Each row comes from the steps of one path. Every step used is in the known rows, and no mark comes twice. Write the path behind each row, first mark first.
Known rows
mopu vido: -334,96,86,280,-620,284,296,-444,-166,91,-34,-91,-272,196,18,-281,22,114,98,-289,-131,116,-112,-185,34,-5,-59,-287
dumo gugut rila sesi: -62,-22,262,178,-102,150,519,99,94,609,458,122,-394,291,109,29,-302,30,396,118,17,-373,-37,234,-99,-124,-241,-320
naron mopu vido rila lika: -288,74,152,127,-138,19,-208,-6,32,154,-188,23,-639,22,-138,210,142,-241,-79,-324,-171,-124,346,74,-218,-31,135,51
lika mopu: -118,-43,136,288,-154,-1,100,-512,-263,46,-39,-391,-452,-56,-265,-205,88,275,101,-160,158,-190,-221,-142,268,155,-243,-6
naron rila sesi: -20,-118,147,70,194,-9,254,-252,-63,274,288,160,-412,-207,-161,-4,-208,32,54,-159,-31,52,-13,-84,-249,-185,-98,-203
sesi mopu lika: -18,-169,48,412,-43,-104,-495,-52,-95,229,-97,-362,-344,-223,-154,-152,234,105,143,-566,235,-294,-123,80,360,407,27,67
gugut mopu lika rila vido: -175,-456,136,347,-464,-89,-75,19,202,60,-267,-117,-337,187,309,-521,215,62,-263,-569,187,-127,561,166,403,-19,159,-35
gugut rila vido mopu lika: 181,-108,176,408,-216,-19,60,12,203,119,-132,-203,-316,69,445,-165,50,-464,99,-435,144,-384,165,362,205,361,253,-181
rila lika mopu vido: -233,0,73,206,-258,49,-10,-307,-84,26,-155,-266,-501,127,-420,-226,142,-93,-244,-420,-97,37,25,-54,17,96,-346,89
lika mopu vido rila naron: -323,504,234,276,-247,-35,147,-581,-420,-467,-118,-625,-450,69,-387,-231,-435,114,77,-99,-186,-162,-333,14,-157,-54,-83,188
dumo gugut rila sesi mopu: -30,95,302,194,-9,-122,295,286,56,620,339,-231,-383,231,-52,274,-217,-26,425,-105,12,-369,-123,242,-24,-1,-224,-225
sesi mopu vido rila naron: -299,674,237,271,-293,-83,-35,-295,-390,-296,-176,-616,-326,29,-316,-40,-405,24,263,-202,-221,-188,-324,3,-107,37,115,30
dumo gugut mopu lika rila vido: -307,-499,221,368,-515,-13,-31,355,292,330,-22,-44,-419,433,111,-429,182,172,-121,-263,81,-140,642,182,353,-4,128,-119
naron mopu lika rila sesi: -181,-478,-45,174,-2,-320,-442,161,130,168,35,-48,-657,-219,-202,107,292,45,-201,-676,310,-303,468,63,162,-39,35,374
rila sesi mopu vido: -215,254,51,64,-356,-48,226,-127,-83,197,-26,-435,-390,258,-238,155,-120,-104,-9,-527,-183,-13,-133,-154,-79,-3,-209,-96
rila lika mopu: -44,-85,84,198,75,-1,-208,-296,-94,124,-106,-192,-537,-96,-427,-202,163,41,-98,-185,177,-274,-31,-33,194,260,-322,165
naron mopu lika rila: -290,-512,60,406,-168,-269,-600,32,10,77,-67,-91,-573,-343,-104,-93,482,210,-55,-658,340,-199,419,25,382,81,209,237
gugut mopu lika rila: -237,-530,144,479,-306,-89,-303,-25,-19,133,-82,100,-314,-126,113,-530,254,335,50,-523,228,-82,369,270,478,3,-9,125
gugut mopu lika: -107,-394,140,468,-239,89,-171,-107,9,307,72,90,-178,-183,448,-526,85,185,284,-338,206,-241,173,288,391,61,54,-40
gugut rila vido: 39,53,235,252,-390,86,554,-346,75,114,-96,-170,-234,260,582,-227,-100,-147,92,-211,111,-276,9,64,114,-34,121,-490
sesi rila: -182,70,212,98,-49,117,44,-333,-230,193,-174,-45,-419,-1,-324,-270,4,188,188,-212,90,-100,-55,-91,84,151,-112,-128
vido rila: -108,132,190,221,-35,222,85,-400,-254,196,-128,-11,-485,57,-208,-118,-79,216,239,89,12,-263,-163,48,27,186,-24,-108
mopu vido rila: -320,219,147,240,-387,295,261,-433,-182,76,-197,-93,-461,282,-187,-126,-109,89,92,-163,-251,48,-119,15,-165,18,-22,-175
gugut dumo: -235,-183,195,105,-318,253,63,-317,-20,348,260,-11,-340,85,-186,-116,92,305,246,-19,58,-131,-241,-213,227,241,-88,-418
dumo gugut mopu vido rila sesi: -388,96,287,92,-371,260,536,188,84,518,214,92,-484,654,-16,35,-400,59,206,128,-435,-33,213,291,-323,-283,-181,-183
sesi rila vido mopu lika: 12,-62,145,128,-30,10,-240,79,110,88,-402,-302,-495,167,-294,-191,125,-370,-135,-478,39,-245,265,123,104,529,181,31
lika rila: -247,-115,104,276,-328,61,0,-339,-222,54,-145,-14,-438,35,-355,-277,213,387,22,-221,151,-32,52,-175,291,95,-118,-32
dumo gugut: -256,-47,218,319,-343,325,165,-79,-98,491,277,50,-382,199,-194,-199,18,349,388,274,28,-244,-76,-146,149,139,-71,-330
rila naron mopu vido: -433,341,178,305,-606,-120,19,-315,-263,-288,132,-324,-213,-248,331,-143,-197,-5,294,-212,-44,-210,19,-243,-3,-279,290,-93
rila vido mopu: 11,218,141,173,-421,173,244,-216,-13,64,-209,-269,-375,272,38,-57,56,-230,71,14,-25,-294,36,-214,203,382,146,-258

Write each row's path
-30,254,218,-8,-168,48,155,-90,-39,56,-408,-313,-495,300,-303,-60,1,-289,-11,-175,-75,-172,169,-111,49,421,69,-170 : sesi rila vido mopu
-92,23,348,281,-454,187,603,3,170,397,161,-107,-306,486,409,-143,-153,-46,222,86,8,-278,99,85,46,-18,107,-600 : dumo gugut rila vido
-470,291,399,458,-619,-143,264,73,-66,10,477,-207,-166,-69,534,-21,-332,-24,574,-75,-107,-256,74,105,-111,-424,299,-320 : dumo gugut rila naron mopu vido
-48,324,299,419,-208,-18,272,-422,-278,-141,227,-108,-63,-307,459,-413,-442,74,538,9,189,-468,-299,164,115,-141,86,-206 : gugut rila naron
-329,39,114,291,-512,67,268,-548,-226,-53,-87,-472,-401,181,-233,-211,49,142,-39,-407,-87,132,-183,-184,85,12,-260,-72 : lika mopu vido
-482,387,283,138,-369,-217,-70,-186,-275,-301,-51,-354,-297,-231,-20,-147,-212,-42,199,-411,-84,-120,124,-150,-131,-282,238,-2 : sesi rila naron mopu vido
-129,-397,67,405,-133,-108,-471,-53,18,220,80,-70,-426,-405,241,-92,310,69,150,-476,312,-392,204,46,288,118,261,44 : naron mopu lika
-150,-11,182,316,-199,-75,198,-266,4,48,-82,-217,-402,86,-6,-210,21,-209,-93,-566,-77,38,6,276,-14,-39,-315,-30 : gugut rila lika mopu vido
-357,134,195,321,-308,-342,-272,-212,-287,-324,49,-228,-384,-433,-44,-124,-8,265,205,-167,242,-358,193,-223,261,-190,234,154 : lika rila naron mopu
-253,-438,241,496,-294,192,-142,228,102,572,313,151,-262,59,265,-442,54,294,395,-21,128,-274,238,306,329,66,35,-153 : dumo gugut mopu lika
-137,57,58,65,-67,-261,-81,-28,-127,171,-122,-353,-569,79,-604,169,107,156,-54,-462,106,-152,29,-147,177,93,-278,152 : lika rila sesi mopu
67,-49,40,137,384,-151,-387,72,4,309,-152,-350,-649,7,-455,189,-90,-86,-9,-446,95,-446,-103,320,-31,328,-74,323 : vido rila sesi mopu lika
39,272,144,-6,210,-84,2,-84,-146,295,-128,-349,-620,140,-478,331,-200,-5,122,-145,-26,-394,-194,87,-90,191,-168,95 : vido rila sesi mopu
-209,184,79,-1,-83,25,385,-410,-136,7,-145,-458,-710,404,-545,139,-257,-47,-221,-309,-249,-29,-139,84,-323,-60,-384,152 : lika mopu vido rila sesi
-261,-52,284,355,-258,31,237,89,99,334,162,-143,-461,324,-200,-124,-18,-104,32,-251,-156,10,88,302,-84,-34,-339,-130 : dumo gugut rila lika mopu vido
-182,-36,98,167,-508,37,216,-296,-14,-37,-313,-227,-471,359,-153,-260,168,130,-289,-268,97,-76,269,-294,232,66,36,-203 : lika rila vido
-1,159,83,58,-2,-119,47,-99,-111,308,24,-369,-442,43,-262,189,-69,14,159,-280,84,-320,-191,-109,104,129,-223,-1 : rila sesi mopu
-207,255,61,6,-216,236,414,-319,-75,176,-68,-78,-567,421,-285,65,-318,-86,-66,-174,-302,-63,-74,66,-384,-74,-174,-43 : mopu vido rila sesi
-142,475,234,257,-27,128,23,-450,-403,-190,-10,-169,-348,-143,-153,-287,-450,204,375,266,49,-502,-294,22,-28,75,106,36 : vido rila naron
13,7,190,80,292,-296,40,-50,-113,282,168,-189,-420,-248,-321,251,-105,5,102,-372,-34,41,-70,-69,-157,-87,-84,-146 : naron rila sesi mopu
-155,-497,56,239,-122,-139,-155,102,101,258,27,102,-426,-17,38,-326,45,168,-74,-541,193,-184,403,333,250,-82,-172,247 : gugut mopu lika rila sesi
-263,214,449,435,-266,-193,112,87,-115,140,516,-117,-222,-297,524,-7,-307,84,726,183,152,-571,31,124,61,-268,302,-241 : dumo gugut rila naron mopu
-201,113,147,87,-59,-219,217,-76,-77,178,124,-285,-376,-35,-297,223,-136,-111,-34,-614,-297,341,-16,-99,-336,-238,-103,-222 : naron rila sesi mopu vido
21,53,248,194,-118,-36,235,-151,3,47,-56,-119,-350,-15,-35,15,-6,-265,24,-93,-116,59,179,-190,-58,160,271,-400 : naron rila vido mopu
-232,176,101,131,-156,287,-39,-196,-25,175,-243,117,-530,258,-367,-114,-39,-147,-105,-193,-236,-34,82,126,-235,126,-115,-23 : mopu vido rila lika
-251,257,215,310,-259,-176,-173,-287,-297,-185,213,-240,-260,-484,303,-113,-171,116,442,15,230,-524,-23,-210,181,-137,283,-24 : rila naron mopu
-268,335,196,234,-286,16,43,-237,-245,79,-306,-444,-467,250,-364,114,-19,57,120,-380,-248,37,-185,12,-48,154,-4,-114 : sesi mopu vido rila
-374,7,225,353,-743,204,381,-292,-130,148,9,-20,-102,169,459,-398,-52,158,265,-294,-186,150,95,26,137,-223,-35,-323 : gugut mopu vido
-329,569,205,259,-377,188,164,-496,-337,-297,-78,-257,-316,83,-126,-298,-486,57,220,38,-213,-201,-256,-6,-215,-83,95,-49 : mopu vido rila naron
-387,10,126,283,-626,-1,97,-241,-89,75,15,-197,-357,-51,243,52,188,31,130,-412,-73,20,138,-260,52,-162,157,-230 : naron mopu vido
-567,207,178,302,-645,-283,-102,-236,-250,-440,-1,-328,-338,-207,-22,-149,-22,144,60,-418,-20,-51,233,-251,96,-316,240,81 : lika rila naron mopu vido
-154,-54,352,403,-274,198,365,-37,-48,506,344,112,-278,135,198,-160,-104,199,524,120,46,-255,-95,192,103,-7,-63,-437 : dumo gugut rila
